Every row comes from one small tree of marks. The marks that hang from a mark follow it in brackets, in alphabetical order. Every link used is in the known rows. Which tree was each row made from?
Known rows:
fozin[mago tulif]: [-0.32 -1.17 -2.58  0.18 -0.19 -0.64 -1.12 -0.77  2.34  5.19  1.21  0.77
 -1.00 -2.43  2.05  0.52 -1.30 -0.78 -0.30 -2.21  1.17  1.78]
tiral[namaf[fozin[boso mago vige]]]: [-1.56 -3.64 -1.72 -1.45 -0.25  1.42 -0.17 -0.75 -3.30  6.05  1.32 -2.22
 -1.61 -0.14 -1.99  3.30 -0.73 -5.81  2.07 -1.95  3.81  3.95]
boso[fozin[namaf tulif vige]]: [-4.22 -1.43 -1.04  0.27 -0.51  1.25  0.36  0.73  0.41  5.88  2.07  2.97
  0.41  0.65 -1.20  1.99  2.37  1.11  3.34  0.29  2.89 -0.24]
fozin[boso mago tulif[muvik]]: [-0.25 -2.23 -4.09  0.95  2.15  0.32 -0.39 -0.05  1.51  6.31  2.16 -0.10
 -0.10 -2.46  1.72 -0.20 -0.67 -1.98  0.11 -3.71  3.39  1.80]
namaf[fozin[mago vige] tiral]: [-0.72 -1.61 -1.96 -0.69 -0.44  0.98  0.39 -3.24 -1.50  4.65  2.95 -3.17
 -1.41 -1.81 -0.87  2.02 -0.63 -1.75 -0.91 -1.11  2.31  3.36]
fozin[mago namaf[tiral] vige]: [-2.55 -2.02 -1.39  1.95  2.01  2.11  0.54 -2.08 -2.26  3.65  3.47 -3.03
 -1.85 -2.98 -0.42  3.06  1.35 -1.07  0.95 -1.14  3.72  1.60]
fozin[boso mago tulif vige]: [-1.62 -2.86 -3.75 -0.38  0.65  1.33 -0.35  1.33  2.44  6.64  1.77 -1.08
 -2.63 -2.66  0.01  2.58 -2.39 -3.16  1.97 -2.51  3.21  2.67]
tiral[namaf[fozin[tulif]]]: [-1.88 -0.50 -0.77  0.24 -0.45 -1.25 -0.15 -2.17 -2.54  5.88 -1.11  2.05
  0.20  1.58 -1.36  0.03  0.08 -1.84  0.51 -0.06  0.77  1.71]
mago[fozin[tulif[muvik] vige]]: [-0.63 -3.13 -2.19  2.01 -0.41  1.27  2.10 -0.78  1.34  6.34  2.97 -0.66
 -1.33 -0.10 -1.96  0.32  0.89  0.74  1.75 -0.58  1.00  1.63]
mago[fozin[boso tulif[muvik]]]: [-1.60 -2.72 -1.92  2.08  2.09  1.46  0.96 -1.46  0.96  7.38  3.13 -0.25
 -0.52 -0.15 -0.03 -0.39 -0.88 -0.87  1.22 -2.06  1.61  0.34]
tiral[namaf[fozin[tulif vige]]]: [-1.97 -1.58 -1.39 -0.09 -1.31 -0.29  0.62 -0.68 -2.11  6.09 -0.50  0.90
 -1.30  1.22 -3.08  1.30  0.27 -2.03  2.07  0.47  1.37  2.88]
boso[fozin[tulif[muvik]]]: [-0.82 -0.36 -1.63  0.02  0.21 -0.41  0.09 -1.38  0.73  5.36  1.83  3.47
  2.71  1.05  0.36 -1.59  2.81  2.67 -0.10 -1.29  2.25 -0.17]
namaf[fozin[boso tulif vige]]: [-2.45 -1.99 -2.66 -0.99 -0.36  0.66  0.99  0.18  1.40  7.33  0.99 -0.27
 -1.39  0.03 -1.54  2.13 -2.70 -2.62  2.01 -1.09  2.13  1.91]
boso[fozin[mago namaf tulif vige]]: [-3.87 -2.25 -1.82 -0.47 -1.71  1.32 -0.77  1.61  0.67  6.57  2.76  2.53
 -0.44 -1.11  0.28  2.11  1.66 -0.35  2.96 -1.08  3.53  1.05]
mago[fozin[boso namaf]]: [-3.49 -3.33  1.36  1.62  2.82  2.73  0.91 -2.17 -1.73  5.37  3.79 -1.03
 -0.85  0.24 -0.49  2.62 -0.32 -2.63  3.07 -1.79  2.48 -1.12]
fozin[boso mago tulif]: [-1.41 -2.10 -2.71  0.31  1.23  0.31 -1.49 -0.09  2.34  6.48  1.51  0.34
 -1.51 -2.41  1.88  1.56 -2.56 -2.95  0.68 -3.31  2.53  1.58]
tiral[namaf[fozin]]: [-0.59 -1.08  0.68 -0.42 -0.21 -0.42  0.42 -3.69 -4.50  3.81 -0.01  0.11
  0.78  1.94 -1.65  0.89  1.24 -2.23  0.09 -0.40  1.30  1.26]
tulif[muvik]: [ 1.69 -1.11 -1.38  0.98  2.22 -0.09  1.62 -3.23 -0.44  2.46  1.75 -0.72
  1.74  0.01  0.28  0.10  2.36  1.40 -0.70 -1.58  1.86  0.28]
muvik[tulif]: [-0.46 -0.98  1.29  1.19  0.22 -0.56  0.04 -3.32 -0.19  1.98  0.31  0.99
  0.75 -1.02 -0.35  1.10  2.27  1.53 -1.64 -0.75  0.20  0.56]
fozin[mago namaf tulif[muvik] vige]: [-1.20 -2.88 -4.09  1.92  0.60  1.32  0.84  1.10  0.73  5.54  2.05 -0.31
 -1.21 -2.51  0.21  1.48  2.31 -0.54  1.99 -1.63  3.78  2.17]
namaf[fozin tiral]: [-0.85  0.18  0.30  0.27  1.65 -0.06  0.70 -5.35 -2.71  3.85  1.89 -1.53
  0.44  0.37 -0.49  0.57 -0.31 -0.28 -1.95 -0.44  1.11  0.65]
mago[fozin[boso tulif vige]]: [-3.04 -3.62 -1.37  0.92  0.08  2.30  1.09 -0.08  1.78  7.49  3.14 -0.94
 -2.46 -0.56 -1.84  2.52 -2.62 -1.99  3.24 -1.00  1.64  1.23]
tiral[namaf]: [-0.45 -1.16  0.70  1.13  1.88 -0.17  0.47 -3.17 -3.44  2.71  0.31 -0.12
  0.39  0.71 -1.30  1.36  1.83 -0.90  0.71 -0.67  1.47  0.80]

Write each row's tree:
[-1.54 -3.74 -2.55  2.02  1.45  2.11  1.96 -0.16  1.47  7.36  3.18 -1.15
 -1.51 -0.50 -1.77  1.13 -0.39 -1.03  2.61 -1.60  2.29  1.55]
mago[fozin[boso tulif[muvik] vige]]
[-4.97 -3.15  0.93  2.89  3.49  4.17  1.56 -2.77 -3.05  5.61  4.76 -3.60
 -2.74 -1.02 -2.30  3.57 -0.15 -1.92  2.85 -0.57  3.58  0.05]
mago[fozin[boso namaf[tiral] vige]]
[-4.84 -2.79 -0.04  2.21  2.21  2.33  0.24 -0.61 -0.11  7.68  2.63  0.67
 -1.60  0.11  0.19  1.51 -1.42 -2.42  3.02 -1.27  2.14 -1.00]
mago[fozin[boso namaf tulif]]
[-1.66 -0.95 -1.70 -1.35 -1.74 -0.46 -2.20 -0.64  1.56  6.10  1.92  3.44
  0.74 -0.74  1.88  0.00  0.30  0.48  0.06 -2.15  1.68  0.85]
boso[fozin[mago tulif]]
[-3.92 -1.58 -0.30  0.43  0.79  2.14 -0.53 -1.69 -2.90  4.56  4.07 -0.58
 -0.26 -1.66 -0.31  2.46  2.74  0.30  1.51 -0.91  4.51  0.96]
boso[fozin[mago namaf[tiral] vige]]
[-2.43 -1.55 -0.88 -0.18  2.38  1.64  1.48 -3.25 -2.12  5.09  3.08 -3.26
 -1.09 -0.23 -2.38  2.59 -1.49 -2.20  0.36 -0.51  3.55  1.56]
namaf[fozin[boso vige] tiral]
[-3.35 -1.79 -0.46  2.19  4.64  2.24 -0.73 -2.74 -2.77  4.40  3.17 -2.63
 -1.01 -2.81  1.29  2.62 -0.14 -3.04  0.25 -2.68  4.39  0.23]
fozin[boso mago namaf[tiral]]
[-2.07 -2.89 -3.74 -1.47 -1.00  0.92 -0.43  0.79  1.80  7.96  1.76 -0.92
 -2.27 -1.45 -0.13  2.41 -2.92 -4.26  1.42 -2.35  2.92  3.30]
namaf[fozin[boso mago tulif vige]]
[-4.80 -1.29  0.47  4.06  2.22  1.63  0.21 -3.07 -1.74  6.53  3.16 -0.17
 -1.61 -0.84  0.02  0.65  0.25  0.42  1.05 -0.30  1.01 -0.79]
mago[fozin[namaf[tiral] tulif]]
[-2.74 -2.54 -0.46 -1.43 -0.95  1.93 -0.29 -0.05 -0.90  4.50  3.40  0.92
 -0.01 -0.84 -0.10  2.90  2.87 -0.58  2.79 -1.34  3.93  0.88]
boso[fozin[mago namaf vige]]
[-2.16 -1.99 -2.51 -1.71 -2.53  0.36 -1.29  0.62  1.93  6.40  2.33  2.19
 -0.64 -1.13  0.26  1.28  0.46  0.31  1.60 -1.32  2.58  2.11]
boso[fozin[mago tulif vige]]
[-0.46 -0.75 -1.87  1.30  0.58 -0.97  0.81 -2.27 -2.90  5.98 -0.51  1.56
  1.25  1.63 -1.65 -1.36  2.34 -0.99 -0.14 -0.42  1.24  2.08]
tiral[namaf[fozin[tulif[muvik]]]]
[-2.79 -1.53 -0.87  0.23  0.91 -0.03 -0.21 -1.15 -2.72  7.00 -0.79  1.08
 -0.24  1.54 -1.28  0.49 -1.45 -3.86  1.44 -0.85  1.95  1.54]
tiral[namaf[fozin[boso tulif]]]
[ 0.43 -2.58 -2.50 -2.33 -2.55  0.68  0.40 -1.62 -0.02  4.63  2.40 -1.51
 -1.06 -1.18 -0.60  2.44 -0.43 -2.55  0.56 -1.51  1.81  3.31]
namaf[fozin[mago vige]]
[-2.06 -2.96 -0.99  0.79  2.60  1.85 -0.30 -0.96 -0.97  4.45  2.91 -1.28
 -0.91 -2.17  1.56  2.98 -0.36 -3.92  1.74 -3.03  3.83  0.24]
fozin[boso mago namaf]
[-1.15 -0.59 -3.16  1.27  1.38  0.41  2.01 -2.20 -0.75  5.90  1.68 -1.33
  0.00 -0.40 -2.05 -0.30  1.00  1.20 -1.18  0.32  2.24  2.28]
namaf[fozin[tulif[muvik] vige] tiral]
[-4.94 -2.03 -0.27  3.80  1.49  2.71  1.12 -1.72 -1.53  6.68  3.68 -1.06
 -2.74 -1.14 -2.13  2.02  0.10  0.26  2.21  0.53  1.86  0.33]
mago[fozin[namaf[tiral] tulif vige]]
[-3.35 -2.77 -1.33  2.03  3.91  3.04  0.31 -1.08 -2.15  4.62  3.66 -3.72
 -2.56 -2.98 -0.59  3.84  0.13 -3.19  1.77 -1.92  5.21  1.40]
fozin[boso mago namaf[tiral] vige]
[-5.07 -1.38 -1.64  3.06  4.23  2.51  0.90 -0.25 -0.92  5.99  2.34 -1.59
 -2.47 -1.56 -1.41  2.82 -0.57 -1.09  2.78 -0.11  4.26  0.37]
fozin[boso namaf[tiral] tulif vige]
[-2.07 -2.16 -2.62  0.34  1.49  1.09  1.07  0.38  2.23  5.87  1.44 -0.64
 -1.54 -0.77 -1.42  2.51 -1.88 -1.50  2.42 -1.15  2.74  1.50]
fozin[boso tulif vige]
[-2.36 -0.40 -2.15  0.51  0.23  0.28  0.98 -2.42 -0.27  6.11  1.59 -1.10
 -1.19 -0.45 -2.06  0.91 -1.08 -0.09 -0.27  0.45  1.40  2.01]
namaf[fozin[tulif vige] tiral]
[-0.29 -1.27 -3.20 -0.53 -0.52 -0.22 -1.31 -0.60  1.24  5.86  2.34  3.22
  1.69 -0.81  1.87 -1.48  2.01  1.40 -0.75 -2.47  2.69  1.05]
boso[fozin[mago tulif[muvik]]]
[-2.00 -2.72 -0.50 -0.94  0.67  1.34  1.18 -1.37 -3.87  5.25  0.88 -1.86
 -0.85  1.45 -3.32  2.83 -0.16 -4.49  2.45 -0.50  3.31  2.54]
tiral[namaf[fozin[boso vige]]]
[-2.85 -2.75 -1.02  0.91  2.98  2.55  1.87 -0.46 -0.83  4.03  2.57 -1.98
 -1.15 -0.57 -1.53  4.16  0.79 -2.27  3.73 -1.16  4.35  0.09]
fozin[boso namaf vige]
[-1.82 -2.58 -2.36 -0.39 -1.97 -0.12 -0.55 -0.07 -1.61  6.97 -0.14  0.24
 -2.28 -0.62 -1.69  1.50  0.00 -3.51  1.26 -1.05  1.93  4.33]
tiral[namaf[fozin[mago tulif vige]]]
[-5.16 -3.61 -0.87  1.84  1.28  3.05  1.11  0.81  0.54  7.57  3.07 -0.62
 -2.80 -0.68 -1.63  3.27 -1.30 -2.60  4.74 -0.74  2.89  0.39]
mago[fozin[boso namaf tulif vige]]
[-0.42 -1.50 -3.17  1.39  3.30  0.31  0.91 -0.93  1.63  5.84  1.02  0.41
  0.48 -0.42  0.41 -0.10 -0.16 -0.29  0.42 -2.20  3.02  0.64]
fozin[boso tulif[muvik]]
[ 0.51 -2.46 -4.87 -0.52 -2.00  0.03  0.80 -0.17  1.48  6.50  1.48 -0.46
 -0.76 -1.70 -0.22  0.25  0.32 -1.42 -0.26 -1.69  2.20  3.63]
namaf[fozin[mago tulif[muvik] vige]]
[-2.59 -3.43  0.25  1.56  0.21  2.76  1.92 -1.66 -1.20  4.67  3.80 -1.42
 -1.81 -0.07 -1.95  3.34  1.27 -0.92  3.44 -0.10  1.73  0.25]
mago[fozin[namaf vige]]
[-3.64 -1.73 -2.25  2.91  1.59  1.70 -0.15 -0.48 -0.65  5.80  2.63 -1.28
 -2.79 -3.32 -0.28  2.40  0.11 -0.69  1.03 -0.70  3.37  1.83]
fozin[mago namaf[tiral] tulif vige]
[-0.59 -2.86 -1.59 -1.35 -1.71  0.41  0.08 -1.61 -3.61  4.94  0.98 -1.54
 -1.23 -0.29 -1.75  2.43  0.50 -3.89  1.16 -1.25  2.24  4.02]
tiral[namaf[fozin[mago vige]]]
[-3.51 -1.06  0.81  2.75  5.79  2.28  0.64 -3.23 -3.13  3.90  2.76 -2.05
 -0.24 -0.82  0.01  2.48  0.00 -1.26  0.86 -1.32  4.16 -1.13]
fozin[boso namaf[tiral]]
